Each row was made from one walk, in order. Every step used is in the known rows, and no mark comes twice. Write each row's walk.
Known rows
d > q > n > x > r > j > b > u: [-42 -13  33 -14  -4  22 -15  -5 -20  17  -6 -14  13 -14 -16  -2   1 -11
  -7   6  19  31  13  -9  18   1   1   4   5 -11]
k > d > q > r > u: [-31 -20  40   1   7  -2   1  -2  -8  14  17 -30   2   6 -26   2  -5   1
 -20  38   0  19  14   9  -9   0  -1   8  -4 -28]
r > d: [-28  -4  13   0   2   8  10  -7  -8  18   4 -21  13  11 -12  11 -12  14
 -20   3  -5  -1  20   5  16   5  -6  13   0   2]
b > x > n > r > k > d > q: [-24 -17  26   6  13  20  -9  -7 -17  15 -20 -29  -1   1 -21   1 -28   3
 -12  -6  13  11  11 -14  -8   4  11   2  24 -26]
k > d > q > n > r: [-21 -21  32   5  22  -2  14  -4 -26   3 -10 -15   5   7 -41  -2 -16  16
 -16   6   9  -2  16   1  -7  10   4  -5   1 -21]
x > n > q > r > j: [-26 -11  32   4  17  41   4  -1 -16  11   9  -5  27 -22 -28  14 -13  -1
 -25   3  11  19  16   1  -6   6   1   5  18 -21]
q > n > x > r: [-28   3  30 -19  10   8  -5 -11 -18  27 -11  -7  12  15 -12   5 -25  10
 -22  11  13   4   5  -7  30  -5   5   0   5   8]
n > x > r: [-21  -3  23 -15   8   8  -8 -11  -6  25  -8  -9  10  20  -3   1 -27   7
 -24  10   5   2   6 -11  28   0  -1  -6  -2  13]
q > r > n > x: [-28  -6  27  -7  19   4  -2   5 -22  10   6 -22   9  14 -19  32 -27  18
 -25  15  11   2   7  -8  26  -8   7 -10   4  -4]
x > r: [-22  -8  13  -5  10   4   0  -9  11  33  -8 -14  15  18 -15   2 -23   8
 -26   2  -2   3  12  -6  19  -1 -12   6   1   7]
u > b > j: [-30 -17   5  -6  10  21   4  -6  -4  16   2 -19  21  20  -9  -7 -16  18
  -8   8   1   1  22  -4  15  -7  -7  -2   0  -8]
d > q > r > k: [-32  -7  20   7  14  -3  11   0   0  23  -1 -34 -12  -1 -33   0  -7   2
 -29  29   9  17   9   2  -9  -1   2  12  24 -22]
q > n > x > r > u > b > j: [-36  -6  40 -38   1  24 -21 -11 -22  26   1 -10  30  15  -4  -4 -13  -2
 -12  34  15  10   7  -2  22  -8  -4  -5   5  -4]
u > b > x: [-31  -4  -1  -9   6  21  -4 -20  -3  23 -11 -28  14  23  -1   0 -28  19
  -6   2   8  11  15  -2  24 -15   3   1  -7 -10]
b > u: [-34 -16  10   1  -3   6   6   3   0  21   6 -12  13  21 -11   9 -10   8
 -26   5   6  15  24 -23  34 -14  -3  20 -14  -4]
b > x > n > r > q: [-11  -8  26  -1  25  28  -4 -17 -14  19 -13  -9  23  16 -13  16 -28  -2
 -19 -23  15   1   9 -19  16   5   5 -13   8 -15]
u > b > x > r > n > q: [-23  -9  -5  -5   7  28  -2 -19  -7  16 -14 -24  31   8 -18   2 -33  -2
 -22  -3  16   1   2   3   6   3  -8  -3  18 -15]
k > d: [-25 -15  12   1   7   5   8  -5  -7  14   6 -20  11  19 -11   1 -20  26
 -12   5 -10   1  26   3  16  -6  -2  16  -6   0]
x > n > r > j > b > u: [-24 -29  25 -18  17  40 -19   9 -12  22  -1  -7  31  -7 -19  16 -13   3
  -1 -25   8  22  32 -20  23  -4  -7  -3  -7 -16]
k > d > r > j > b > x > n > q: [-20 -18  25  -2  10  53 -16 -22 -17   8  -5 -26  22 -24 -13   0 -35   6
   1 -12  17   6  17   7  -7  -4  10   6  20 -26]
x > r > n > q: [-17 -10   6   4   7  12  12  -3  -5  11  -3 -11  28   5 -27  10 -22  -2
 -35  -1   3  -6  11  -2   4  14 -11   7  18  -7]
k > d > r > j: [-25 -20  31   2  10  10  -6  -5  -9   9   0 -25  22  -5 -22  10 -24  28
 -25  12   0  -2  14  16  -3  -5   0  17   3   4]
r > u: [-24  -5  23 -12  -7   7  -1   0  -3  18   9 -13  18  21  -2  17  -7   7
 -20  22  -7  13  25  -3  18  -3  -1  22 -14  -5]
d > r: [-20 -11  19   2  17   2   4  -5  -1  22  -7 -21  10  15 -22  11 -33  19
 -31  12   8  -8  11  -5   9 -12   4   6  -4  -3]
j > b > u: [-29 -17   2 -11   2  15   1  -1   4  27   8 -19   8  16  -8   0 -10   7
  -3  -3   2  17  34 -16  37 -18  -6  14 -13 -12]
d > q > n > x > r > u: [-34   0  47 -15  -5   5  -8  -6 -24  18  -7 -10  10   8 -11   7  -8 -13
 -25  33  12  18   4  -7   8   6   7   3  -2 -12]
b > x > r: [-24  -4  14  -2   3   7  -9 -25  15  32 -15 -19   8  19  -5   3 -29   6
 -25  -4   9   9   4 -12  29  -4  -4   4   4   5]
r > q: [-19  -3  11   5  11   8  17 -10  -6  14   7 -14  19  20 -10   7  -7   8
 -23   2  -5   1  20   2  13   3  -4  13   2  -2]

Which walk is each row?
[-26 -12   8   0  10   0   0   3   3  24  -8 -22  26  17 -21  23 -28  11
 -28  -7  -3  -1  12  -6  18   2 -13   8   8   3]
x > r > n
[-31  10  27 -25   5   6  -7  -7 -16  34 -14 -17   6   7 -13   1 -20   8
 -24  22  13   7   5  -1  23  -8   5  16  29  10]
q > n > x > r > k
[-22  -9  38 -11  11  34   2   1 -15  20  16  -7  22  -4 -21  14 -14 -14
 -24  23  10  18  18  -7   1  -2   2   7   6 -34]
x > n > q > r > u
[-27  -5  14  -4   3   8   0   6 -26   1  -1 -15  17  20  -5  31 -25  20
 -19   4   2  -2  17 -12  28  -1   9   1  -4   4]
r > n > x
[-22  -5  15  -4  13   1   1  -1   0  29 -10 -30   3   8 -23   7 -26  16
 -34  23   9  -4  10   2   2 -15   5  21  20  -2]
d > r > k
[-33  -2  33  -3   8   4   3  -9 -22  17 -16 -11   3   7 -20   0 -17  -1
 -23  15  15   9   1 -11  10   6   8  -5   6  -7]
d > q > n > x > r
[-26   8  28 -10  10  12  12 -11 -35   8   2  -6  16  17  -8  11  -9  10
 -19  12  10   2  14   0  23  -2  12   6   6  -2]
r > q > n > x
[-22  -2  28   1  23   3  15 -12 -17  21  -5 -21  20  10 -31  13 -21  10
 -33  12  15 -10   7   7   4 -10   6  11  12 -11]
d > r > q > n
[-40 -12  39 -27   4  15 -16  -8 -34  20  -5 -26  20   8 -15 -11 -16  -2
  -5  38   8  15   6  12  -4  -3   2   0  -3 -20]
k > d > q > n > x > r > u > b
[-23 -22  32  -6  21  17   1  -5 -26   0  -7 -21  13 -15 -36  -3  -4  16
   7  -5   3  10  27  19 -13  15   0  -5   7 -22]
k > d > q > n > r > j > b
[-28  -3  29   4  13  37   3 -21 -16  19   4 -20  10 -11 -22   9 -25 -10
 -22  -1  23  10   4  -6   8   5   5  -5  25 -28]
b > x > n > q > r > d
[-32  -7   2 -21   5  17 -19 -23   6  41 -16 -44  12  13  -9 -20 -32  15
 -10  12   6  10   5  14   9 -16  -8  16  27  -1]
u > b > x > r > k > d
[-31 -22  25  -9  12  51  -5   3 -11  20  17 -11  25 -25 -26   6  -6 -12
  -9  -4  17  32  27 -10  11  -8  -5   6  12 -33]
x > n > q > r > j > b > u
[-39 -31  37  -5  11  13  -6  -5 -10  12  20 -34  12   6 -25 -13  -4   1
 -10  43   5  17  12  10 -15  -4  -8  -6   3 -36]
k > d > q > r > u > b > j
[-21  -8  35 -10  17  11   2  -2 -21   7 -10   0  28  -3 -31  20  -9  21
 -23  -2   9   6  18   6  10  10   0   3   4   2]
q > n > r > j
[-17  -5  35 -11   7  15   9  -7  -8  13  21  -9  14   2 -22   4  -4  -9
 -33  39   9  13  15   6   3   3  -2   9   4 -22]
n > q > r > u
[-29 -12  17   2  21  -1   6   6  -5  17   7 -28  14  13 -31  32 -25  18
 -28   6   4   4  14  -2  17  -8  -4   1   7 -10]
q > r > n
[-31  -1  10 -14  18  47  -4 -14 -13  32  -8 -32  11  -8 -21  -6 -30  -4
 -14  14  26  20   7   0  -2 -16   7   3  37 -37]
u > b > x > n > q > r > k
[-30 -13  24  14  20  -1  14  -4  -1  16   1 -24  -5   7 -32   4 -13   4
 -26  18   8  14   9  -5  -2   1   1  -5   1 -23]
d > q > r
[-21   1  13 -13  17  45  -5 -17  -4  32  -1 -31  -3 -13 -17  -5 -24  -9
  -2   3  23  21  17  -3   9 -13   9   4  42 -37]
j > b > x > n > q > r > k
[-18  -9   2  10   3  14  22   3 -17  -5   4 -11  24   7 -22  18 -16   8
 -27   2   2  -5  23  -2   6  11   0  13   9 -13]
r > n > q
[-24  -4  23 -21   4   6 -14  -8 -10  29  -4 -24   3  11  -6 -12 -23  14
 -20  23   0   1   7   5  15  -5  -1  16  23  15]
n > x > r > k > d
[-31 -21  27  14  21  -3  12  -6  -6  13   7 -31  -6   5 -33  -4 -16  12
 -20  20   2  10  13   4  -7  -1   0  -1   3 -23]
k > d > q > r
[-14 -13  12  11  14  11  16   2 -17   0  -3 -18  22   2 -33  20 -31   8
 -40  10  14 -17  11  -1  -6   2   4   6  14 -16]
d > r > n > q
[-20  -3  24   1  15  16  20 -14 -12  13  15 -17   8  -7 -33  -1  -9  -1
 -32  20  11  -1  10  12  -1  12  -7   1  19 -16]
n > q > r > d
[-28  -5  22  -1  -5  16 -16 -24  11  23 -14 -16  21   1  -3   9 -19   7
 -25  -6   6  19   5   0  20   6  -6  11   9  13]
b > x > r > j
